Each row comes from the steps of one path. Every step used is in the known rows, and no mark comes twice. Write the path behind each row, first mark first.
Known rows
J-P: [-1.79 -0.58 -3.13  1.10 -1.69  1.06  1.38  2.03  1.09  0.05 -1.87  0.75
  0.11 -0.06  1.38  0.08 -1.95  0.88 -0.46 -0.01  1.33  1.64  0.42  0.93]
U-W-C-J: [ 0.85 -0.01 -0.11  1.45  1.30  0.94 -1.02  0.89  1.07  0.88 -1.62 -0.57
 -0.21 -1.95 -1.45  1.49  0.87 -1.30 -1.11 -0.13  1.27  1.68 -1.65  0.06]
B-U-W-K-C-J-P: [ 1.05  0.49 -2.39  0.78  0.29 -0.19 -1.42  1.35  0.55  0.12 -1.50  0.45
 -2.07 -1.56  0.85  1.91 -2.51 -0.90 -1.08  1.07  1.79  2.76 -0.81 -0.17]
M-U-B: [-0.13  1.39 -0.15  1.30  0.19  1.12 -1.20 -1.54 -0.16 -2.51  0.07  1.39
  1.07 -1.52  1.51 -2.10 -0.36  0.99  0.99 -2.51  2.89 -0.98  0.85  1.72]
U-B: [-1.34  0.62 -0.78  1.41 -1.01  0.94 -0.20 -0.58  0.31 -0.99 -0.30  1.14
  1.94 -1.36  0.05 -2.29  0.01  1.77  0.67 -2.35  1.71 -1.17 -0.30  1.35]
J-P-C-W-U-B: [ 0.14  0.01 -1.59  0.58 -2.11 -0.54 -0.07 -1.57  0.16 -0.59  1.12  2.00
  0.60 -1.41  0.42 -0.98 -0.25  0.95  0.83 -0.22 -0.41  0.49  0.46  1.93]
J-P-C: [-1.65 -0.62 -2.94  1.10 -2.21  2.28  0.45  2.14  0.94  0.05  0.27  1.04
 -0.71  0.46  1.10  0.30 -1.29 -0.47 -0.83  1.57  0.04  1.38  0.51  1.75]
M-U-W: [-0.21  0.75  1.34  0.17  1.84  1.23 -0.53  0.06 -0.51 -1.72 -1.23 -0.82
 -1.15 -3.31  1.10  0.94  1.71 -1.53  0.98 -1.78  5.08  2.15  1.49  1.98]
H-B-U-W: [-0.38  1.16  2.30 -0.28  0.84  1.00 -0.19 -0.50 -2.62 -1.24 -0.70 -0.14
 -0.26 -2.80  1.01  1.12 -1.46 -0.19  1.56 -2.35  6.72  0.24 -0.62  2.24]
K-C-W: [-0.98 -0.28 -1.13  1.18 -2.69 -0.15  0.99  0.73  1.58  1.54 -0.68  1.37
 -1.38 -0.20  1.20  0.66  1.45  0.01  0.31  1.38 -0.21  1.43  0.23  3.03]
P-C-J: [ 0.00 -0.43 -2.26  2.25 -0.49  1.90 -0.41  1.45  0.31 -0.09 -1.21  0.94
  0.17  0.79 -0.19  0.35 -1.69 -1.27 -0.97  0.39 -0.25  0.61 -0.85  0.33]
U-B-H: [-1.83  1.37 -0.86 -0.30 -0.27  1.57 -0.07 -1.06 -0.80 -1.15  0.21  2.17
  2.33 -0.05  0.08 -2.50 -1.85  2.11  0.77 -2.95  1.96 -2.60 -1.77  0.83]
P-C-W-K: [-1.47 -0.24  0.12 -0.49 -1.97  0.65  0.58  1.36  0.66  1.42 -0.37  1.28
 -1.38 -0.96 -0.51  1.01  3.36 -2.29  0.75  2.36  0.72  1.26  0.20  2.11]
C-J-P: [-0.51 -0.42 -4.23  1.81 -0.51  0.86  0.60  2.14  0.82 -0.07 -2.67  0.89
 -0.04  0.77  1.11  0.54 -3.46  0.52 -1.16  0.15  0.45  1.82 -0.56 -0.44]
P-J: [-0.44 -1.64 -2.08  1.61  0.06  1.52  0.20  0.67 -0.07  0.53 -2.11  0.38
  1.10  0.34  0.35 -0.33 -1.57 -0.84 -0.39 -0.22  1.78  0.27 -0.08  0.02]
J-P-C-W-U: [ 0.12 -1.29 -1.37  0.38 -2.85 -0.60  1.50 -0.31  0.48  0.71 -0.31  1.54
 -0.50 -0.93  0.54  1.18  0.04 -0.87  0.64  1.24 -0.53  2.31  1.23  2.36]
B-U-W: [-0.49  0.45  2.05  0.22  0.45  0.38 -0.11  0.11 -1.52 -0.80 -0.65 -0.62
 -0.14 -3.65  0.62  1.35 -0.17 -0.96  1.26 -2.16  6.12  1.39  0.35  2.72]
W-C-K: [-0.87 -0.04 -0.28  1.39 -1.96  1.28  0.67  1.29  1.35  0.94 -0.87  0.93
 -0.86 -0.84 -0.88  0.44  1.08 -0.95 -0.62  1.62  0.49  0.98 -0.72  1.24]
C-K-W-U-B: [-0.03  0.01 -0.02  0.38 -1.98 -1.25  0.28 -1.89  0.17 -0.62 -0.14  1.90
  0.48 -2.20 -1.11 -1.55  1.43  1.05  1.24 -0.64  0.33  0.53  0.29  1.28]
J-P-C-W: [-1.80 -0.50 -2.63  0.70 -2.69  1.13  1.33  1.91  0.53  0.77  0.62  1.69
 -1.69  0.93  1.58  1.06  0.08 -0.59  0.09  2.64 -0.35  1.78  0.59  3.04]
U-W-C-P: [-0.81 -0.35 -0.22  1.16  0.16  1.10 -0.57  1.46  1.05  0.74 -0.27 -0.27
 -0.94 -2.14 -0.87  2.75  1.85 -0.37 -0.58  0.60  1.28  1.67 -0.22  1.65]
P-C: [-1.61 -0.66 -0.91  1.32 -2.11  2.37  0.41  1.36  0.69  0.20  0.12  0.85
  0.12 -0.07  0.18 -0.11  0.28 -0.99 -0.20  0.55  0.52  0.33  0.35  2.19]
W-K: [-1.52 -0.33  0.45 -0.09 -1.10  0.66  0.68  1.26  1.00  0.90 -2.40  0.48
  0.33 -1.97 -0.98  0.14  2.35 -1.29  0.51 -0.12  2.26  0.80 -0.02  0.60]
M-U: [-0.27  0.39  0.23  1.26 -0.13  1.43  0.12 -0.14  0.15 -1.63 -1.60  0.83
  0.04 -0.95  2.22 -0.18 -0.41 -0.76  0.74 -1.43  3.50  0.65  1.66  2.05]

Which path is each row?
[ 0.23  0.03 -0.33  0.76 -2.02 -0.45 -0.10 -2.01 -0.02 -0.52  1.04  1.86
  1.12 -1.84 -0.20 -1.28  0.77  0.60  1.25 -0.87 -0.04 -0.14  0.40  2.21] => P-C-W-U-B
[ 0.84  0.18 -1.79  1.12  0.44  0.49 -0.88  1.28  0.42  0.26 -0.91  0.20
 -0.89 -1.32  0.53  1.98 -2.80 -0.44 -1.20  0.61  2.12  2.27 -1.16  0.42] => B-U-W-C-J-P
[ 0.92  0.66 -1.58  0.66  0.72  0.97 -0.91  0.84 -0.51 -0.14 -0.93  0.58
 -1.03 -0.63  0.88  1.77 -3.85  0.14 -0.99  0.47  2.60  1.37 -1.88  0.04] => H-B-U-W-C-J-P
[ 0.00 -0.03 -1.43  0.23 -2.37 -0.70 -0.17 -1.20  0.34 -0.66  1.01  2.19
 -0.53 -1.56 -0.55 -1.11  0.52  0.77  0.58  0.98 -0.79  1.12  0.39  1.29] => J-P-C-K-W-U-B
[ 0.12 -0.25 -4.43  2.04 -0.92  0.54 -0.21  1.95  1.71  0.43 -2.22  0.99
 -0.99  0.64  1.20  0.72 -3.22  0.57 -1.72  1.00 -0.72  2.14 -0.69 -0.40] => K-C-J-P
[-1.52 -0.04 -1.57  1.49 -2.30  2.13  0.71  1.84  0.04 -0.27 -0.26  1.38
 -1.38  0.31  0.06  0.11 -0.10 -1.54 -0.23  1.87  0.16  0.89  0.18  1.54] => P-C-K
[ 0.09 -0.42 -3.37  1.69 -0.53  0.93 -0.02  1.93  1.77  0.86 -1.73  0.73
 -0.32  0.27  0.28  0.99 -2.37  0.17 -1.77  1.14 -0.29  1.85 -1.19 -0.26] => W-C-J-P
[-1.21  0.17  1.49 -0.95  0.64  0.53 -0.02  1.25  0.41  0.53 -2.09 -0.84
 -0.76 -3.90 -1.51  1.05  3.98 -2.10  0.81 -0.43  3.79  2.05  0.06  0.63] => U-W-K
[-0.44  1.08  2.83 -1.44  0.73  0.48 -0.56 -0.03 -1.70 -0.30 -1.31 -0.06
 -0.75 -3.62 -0.44  1.33  1.12 -1.65  1.47 -0.95  6.05  0.69 -0.72  1.17] => H-B-U-W-K
[ 0.92 -0.03 -1.62  1.67 -0.31  0.21 -1.14  1.03  1.67  1.04 -2.66  0.77
 -0.74 -0.71 -0.71  0.64 -0.14 -1.20 -1.13  0.66 -0.39  1.33 -1.31 -0.68] => W-K-C-J
[ 1.11  1.04 -2.14  0.28  0.65  0.27 -1.46  0.91 -0.42 -0.18 -1.56  0.82
 -2.15 -0.86  1.14  1.72 -3.53 -0.23 -0.84  0.95  2.27  1.91 -1.52 -0.52] => H-B-U-W-K-C-J-P
[ 0.33  0.53  1.59 -0.13 -0.64 -0.25 -1.46  0.21  0.96  0.90 -0.75 -0.09
 -1.80 -3.80 -0.29  1.38  2.06 -1.67  0.23  0.41  3.05  1.86 -0.16  1.63] => B-U-W-K-C
[-0.50 -1.69 -3.29  2.11  0.35  1.48 -0.27  1.22 -0.40  0.24 -1.75  0.75
  0.36  1.04  0.55  1.11 -2.28 -0.54 -0.65  0.44  0.90  0.49  0.07 -0.12] => C-P-J
[ 0.50  0.76  1.14 -0.16  0.23  0.30 -1.69  0.19  1.60  0.29 -1.15 -0.22
 -2.41 -3.66  0.04  1.09  3.33 -2.05  0.06  0.60  2.37  2.34  0.60  1.22] => M-U-W-K-C
[ 0.10  0.50 -0.60  0.70  0.46  0.44 -1.80  0.90  0.98 -0.27 -0.84  0.40
 -2.74 -2.28  0.53  2.66  1.78 -1.23 -0.22  1.13  1.38  2.24  0.90  1.20] => M-U-W-K-C-P
[ 1.08 -0.33 -1.21  0.59  1.45  0.88 -2.34  0.02 -1.59  0.14 -0.73  0.67
 -1.80 -0.70  0.63  2.35 -2.33 -1.26 -0.28  1.20  2.77  0.51 -0.90 -0.17] => H-B-U-W-K-C-P-J
[-0.49  0.84  1.41  0.66 -1.29  1.14  0.42 -0.95 -2.56 -1.01 -0.82  1.67
  1.09 -0.24  2.01  0.07 -4.41  0.93  1.44 -2.11  5.52 -1.75 -0.93  2.35] => H-B-U
[ 0.89 -1.23 -0.86  1.43  1.28  1.09 -1.71  0.34 -0.76  0.58 -0.03  0.08
 -0.51 -1.08  0.05  2.61 -1.64 -1.48 -0.68  0.91  2.62  0.93 -0.46  0.79] => B-U-W-C-P-J
[ 0.27 -0.13 -2.69  1.14  0.58  0.89 -0.44  1.93  1.37  0.60 -1.57 -0.09
 -0.93 -1.02 -0.05  1.57 -1.28 -0.36 -1.60  0.95  0.70  2.65 -1.12 -0.23] => U-W-C-J-P
[-0.12 -2.09 -2.09  1.36 -0.06  0.92 -0.70  1.00  0.76  1.71 -0.60  0.86
 -0.79  0.55 -0.57  1.82  0.17 -0.78 -1.01  2.55 -0.21  1.08 -0.47  0.47] => K-W-C-P-J
[ 0.44  0.43  2.29  0.26  1.00  1.35 -1.13 -0.07  1.30  0.12 -0.09 -0.83
 -1.00 -3.68 -0.26  1.43  3.13 -1.70 -0.04 -0.19  3.46  1.86  0.23  2.18] => M-U-W-C
[-0.06  0.12  0.24  1.08  0.90  1.24 -1.21  0.84  0.77 -0.20 -0.05 -0.11
 -1.49 -2.23  0.08  2.86  1.68 -0.84 -0.34  0.46  2.10  1.77  0.53  1.90] => M-U-W-C-P
[-0.08 -0.33  0.31  0.31 -1.86 -1.27  0.19 -2.18  0.51 -0.35 -0.19  1.58
  1.42 -2.53 -1.06 -1.68  1.58  1.52  1.31 -1.50  0.68  0.23  0.32  1.51] => K-W-U-B
